Known rows, with every step that occurs
Y > X > N: [ 1.21  1.00  0.68 -0.97 -0.28 -0.42  0.68 -1.70  0.49 -0.47 -0.16  0.35
  1.13  0.44 -1.25 -0.07 -1.54 -0.26  1.98 -0.16 -0.80]
X > Y > K > M > L > J: [ 0.74 -0.90  2.65 -1.20 -0.19 -0.14 -1.72 -3.79 -1.68  1.44 -0.53 -0.08
 -0.66 -1.48 -1.70 -0.64  0.72  0.59 -0.09  0.02 -2.48]
G > N > K > M > L > J: [-1.24 -2.68  1.70  0.13  2.68 -0.97 -2.86 -4.54 -2.15  0.63 -0.29  0.73
  0.48 -1.96  0.47 -0.40  0.81 -0.14 -0.95  1.68 -2.50]
L > M > K > N > V: [-1.90 -1.38  0.15 -1.65 -0.05 -1.37 -1.65 -1.27 -0.03  1.86  0.39  1.62
 -0.37 -1.81  2.04 -0.03  0.83  0.52 -0.56  1.66 -1.32]
J > L > M > K > N > X > Y: [-1.40 -1.93  1.47 -2.83 -1.06 -1.29 -1.35 -0.37  0.65  1.48 -1.81  1.55
 -0.44 -2.21 -0.22  0.57  0.01 -0.29  1.97  1.55 -3.77]
G > N > K > M > L: [-1.92 -2.38  1.71  1.02  3.30 -0.60 -1.50 -4.06 -1.42  1.60  0.15  0.79
  1.02 -1.63  0.96 -1.38  0.31 -0.53  0.09  0.69 -2.29]
M > K > N > X: [-1.04 -1.60  0.48 -0.94  0.14 -0.45 -1.17 -1.06  0.13  0.86 -0.53  0.47
  1.52 -0.88 -0.08  0.32 -0.88 -0.10  1.48  1.66 -1.83]
V > N > K > M > L: [-0.74 -2.91  1.04 -0.04  2.70  0.30 -1.29 -5.02 -1.09  2.14 -0.57  1.74
  0.00 -2.29  0.66 -1.12  0.22  0.33 -0.34  1.11 -1.54]
V > N > X > Y > K: [ 0.66  0.11  1.25 -2.23 -2.08  0.55  0.49 -1.35  0.09  1.32 -1.42  0.60
 -0.19 -0.36 -3.14 -0.26 -1.03 -0.51  3.78  0.23 -2.32]
Y > K > N > G: [ 0.23  0.99  0.90 -0.84 -0.32 -0.37  0.12 -3.88  1.75  2.28 -0.44  0.08
  0.83 -0.05 -1.58 -0.45  0.88  0.74  1.09  1.00 -1.55]
K > N > G: [ 0.09 -0.31  0.26 -0.64  0.48 -0.79 -0.17 -2.61  1.34  1.47 -0.32  1.25
  0.36 -0.56 -0.57 -0.17  0.66  0.77 -0.36  1.03 -0.32]
J > L > M > K > N: [-1.29 -1.45  0.19 -1.36  0.37 -0.90 -1.51 -1.22  0.35  0.97 -1.15  1.13
  0.10 -2.40  1.58  1.06  1.05  0.63 -0.89  1.70 -2.18]
V > N: [ 0.63 -0.64 -0.64 -0.62  0.18  0.58  0.02 -0.93 -0.63  0.02 -0.52  1.27
 -0.03 -1.00 -0.43  0.45 -0.16  0.43 -0.42  0.44  0.40]
G > N > X: [-0.97 -0.53  0.26 -0.36  0.42 -0.88 -0.56  0.21 -0.16 -0.36 -0.58  0.01
  1.29  0.21 -0.76  0.32 -0.73 -1.00  1.37  1.02 -1.08]
N > K > M: [-1.25 -0.53  0.94 -0.05  1.00 -0.54 -0.16 -3.48  0.01  1.96 -0.26  0.20
 -0.12 -0.61  0.66 -1.29  0.18 -0.69  0.53  0.21 -1.57]
G > N > X > Y: [-0.59 -0.73  1.19 -1.05 -0.63 -0.70  0.03  0.81 -0.55 -0.03 -0.54  0.74
  0.41 -0.21 -1.88 -0.31 -1.06 -1.29  2.87 -0.12 -1.99]
V > N > K > M > L > J: [-0.14 -3.19  1.13 -0.88  2.02 -0.07 -2.65 -5.51 -1.84  1.18 -1.08  1.65
 -0.49 -2.63  0.20 -0.09  0.76  0.78 -1.41  2.02 -1.65]
X > N > V: [ 0.29 -0.54  0.97 -0.54  0.35 -1.29  0.11 -1.16  0.94  0.53  0.83  0.63
 -0.77 -0.33  0.23 -0.82 -0.34  0.38  0.89 -0.37 -1.54]
Y > K > N > V: [-0.41  0.42  0.82 -1.35 -0.94 -0.55 -0.52 -2.75  1.31  2.34 -0.21  0.15
  0.59  0.10 -0.27 -0.22  0.78  1.00  0.84  0.74 -1.74]
G > N: [-0.54 -0.19 -0.06  0.36  0.81 -0.31 -0.17  0.03 -0.91 -0.54  0.22  0.30
  0.99 -0.33 -0.09  0.10 -0.03 -0.46  0.20  0.03 -0.35]
X > Y > K > M > L: [ 0.07 -0.56  2.56 -0.43  0.33  0.29 -0.28 -3.38 -1.00  2.41 -0.05  0.10
 -0.14 -1.16 -1.29 -1.65  0.19  0.10  1.04 -0.96 -2.35]
Y > K > N: [ 0.75  1.03  0.39 -0.94 -1.05  0.24  0.04 -2.27  1.02  1.55 -0.55 -0.29
  1.66 -0.13 -1.19  0.46  0.10  0.58  0.44  0.52 -1.44]
N > X > Y > K: [-0.01  0.88  1.84 -1.64 -2.31 -0.01  0.44 -0.42  0.71  1.30 -0.93 -0.65
 -0.08  0.73 -2.69 -0.71 -0.78 -0.97  4.16 -0.13 -2.71]

Rows
[ 0.25 -2.02  1.00 -0.29  1.79 -0.65 -2.55 -3.23 -1.68  0.40 -0.50  0.41
 -0.23 -1.63  0.40  0.23  0.87  0.89 -3.13  1.13 -0.44]	K > M > L > J
[-0.75 -0.16  0.04 -1.21 -0.04 -0.92 -0.82 -0.02  0.89  0.27 -1.53  0.47
 -1.03 -1.06  1.01  0.95  1.20  0.16 -1.21  1.01 -1.07]	J > L > M
[ 0.07  0.32  1.18 -1.38 -0.21 -1.16  0.10 -2.26  0.81  0.39  0.14  0.76
  0.20  0.71 -0.29 -0.76 -0.84  0.13  2.48  0.11 -1.14]	Y > X > N > V
[-1.60 -0.76  0.43 -0.01  0.78 -1.10 -0.72 -0.50 -0.53  0.29  0.49  0.71
 -0.06 -0.10  0.80 -0.54  0.65  0.01  0.69  0.25 -0.69]	G > N > V
[ 0.27 -1.16  2.90 -1.95 -0.52 -0.63 -2.02 -3.69 -1.01  1.66 -1.35 -0.25
 -0.23 -0.98 -2.34 -0.51  0.12 -0.04  0.91  0.94 -3.20]	N > X > Y > K > M > L > J
[-1.81 -1.42  0.78 -1.20  1.08 -1.50 -1.38 -2.87  1.09  1.68 -1.14  1.54
 -0.60 -2.32  1.22  0.13  1.85  0.75 -0.26  2.24 -2.34]	J > L > M > K > N > G
[-1.74 -0.69  0.89  0.32  1.75 -0.88 -0.36 -3.49 -0.83  1.46 -0.03  0.47
  0.94 -0.98  0.52 -1.12  0.14 -1.18  0.62  0.27 -1.94]	G > N > K > M
[-1.37 -2.19  1.75  0.59  2.48 -0.28 -1.32 -4.06 -0.58  2.16 -0.03  0.48
  0.03 -1.26  1.05 -1.58  0.33 -0.13 -0.02  0.71 -1.92]	N > K > M > L
[-0.38 -1.74  0.99  0.49  2.31 -0.27 -1.23 -2.79 -0.89  1.35  0.00  0.54
  0.27 -1.31  0.77 -0.78  0.30  0.51 -2.04  0.19 -0.32]	K > M > L
[ 0.57 -2.45  2.21 -0.39  2.18 -1.17 -2.06 -5.28 -0.72  0.91  0.04  0.61
 -0.18 -2.24 -0.06 -0.70 -0.12  0.30 -0.56  1.05 -3.36]	X > N > K > M > L > J
[-0.75  0.60  2.01 -1.43 -0.64 -0.89  0.28 -2.61 -0.60  2.01 -0.85 -0.06
  1.16 -0.32 -2.43 -1.08 -0.72 -1.44  2.83 -0.46 -2.95]	G > N > X > Y > K > M
[-1.24 -1.15 -0.07 -1.99 -0.47 -1.09 -1.52 -0.66  0.31  1.28 -0.69  0.97
  0.98 -1.55  0.46  0.92 -0.49 -0.42  0.36  2.38 -1.62]	L > M > K > N > X
[-0.50 -0.90  0.22 -1.23 -0.26 -0.92 -0.82 -1.46  0.95  1.56 -0.10  1.28
  0.12 -0.35  0.64  0.10  0.56  1.08 -0.53  0.77 -0.63]	K > N > V
[-1.29 -0.82  0.24 -1.10  0.66 -1.18 -1.01 -2.43  0.35  1.75  0.21  1.68
 -0.21 -2.00  0.75 -0.24  1.01  0.24 -0.28  1.92 -1.01]	L > M > K > N > G
[ 1.12  0.88  1.36 -1.75 -2.19  0.37  0.62 -1.58  0.65  1.83 -0.40  0.35
  0.70 -0.50 -2.42 -0.14 -0.23  0.28  1.97 -0.58 -2.29]	X > Y > K > N
[-1.69 -1.79  0.72 -0.63  0.49 -0.81 -1.29 -1.76 -0.23  1.48  0.62  1.02
  0.22 -1.08  1.48 -0.58  0.47  0.87  0.74  0.95 -1.51]	M > K > N > V
[-0.95 -1.27  0.92 -2.76 -1.53 -0.90 -0.92 -0.02 -0.12  1.52 -0.55  1.73
  0.10 -1.88 -0.75  0.25 -0.83 -0.75  1.98  1.33 -2.42]	L > M > K > N > X > Y
[-0.47  0.70  1.81 -1.19 -1.48 -0.32  0.34 -0.26 -0.17  0.72 -0.68 -0.34
  0.98  0.36 -2.81 -0.59 -0.88 -1.39  4.34 -0.16 -3.11]	G > N > X > Y > K
[-0.58 -1.16  0.27 -0.75  1.19 -0.03 -0.14 -4.41 -0.59  2.04 -0.71  1.51
 -0.14 -1.70  0.22 -0.85 -0.02 -0.23  0.08  0.60 -1.10]	V > N > K > M
[-0.08  0.49  1.63 -1.07  0.76 -0.92  0.53 -5.20  0.47  1.56 -0.39  0.63
  1.02 -0.27 -0.59 -1.37 -1.36 -0.99  2.56  0.03 -2.45]	Y > X > N > K > M
[-0.44 -0.91  2.89 -1.07  0.08 -0.30 -0.75 -3.18 -0.29  2.66 -0.87 -0.05
  0.18 -0.66 -1.97 -1.47 -0.45 -0.48  2.19 -0.02 -2.95]	N > X > Y > K > M > L
[ 0.17 -0.68  0.02 -1.54 -0.59 -0.66 -0.62 -0.93  1.25  1.03 -1.20  0.66
  1.42 -0.06 -0.89  0.89 -0.86  0.11  0.32  1.50 -1.02]	K > N > X
[ 0.53 -0.78  0.96 -2.26 -1.72 -0.51 -0.10 -0.24  0.90  1.26 -1.02  1.32
  0.57 -0.51 -1.97  0.27 -1.18 -0.17  1.83  0.36 -1.85]	K > N > X > Y
[-0.75 -2.47  1.79 -0.21  1.93 -0.63 -2.64 -4.50 -1.28  1.21 -0.58  0.36
 -0.46 -1.61  0.58 -0.53  0.89  0.34 -1.06  1.63 -2.16]	N > K > M > L > J
[-0.62 -1.76  1.43 -1.55 -0.99 -0.32 -0.57 -0.41 -0.25  1.16 -0.39  1.08
  0.58 -1.12 -1.25 -0.34 -1.21 -0.36  3.08  0.53 -2.70]	M > K > N > X > Y
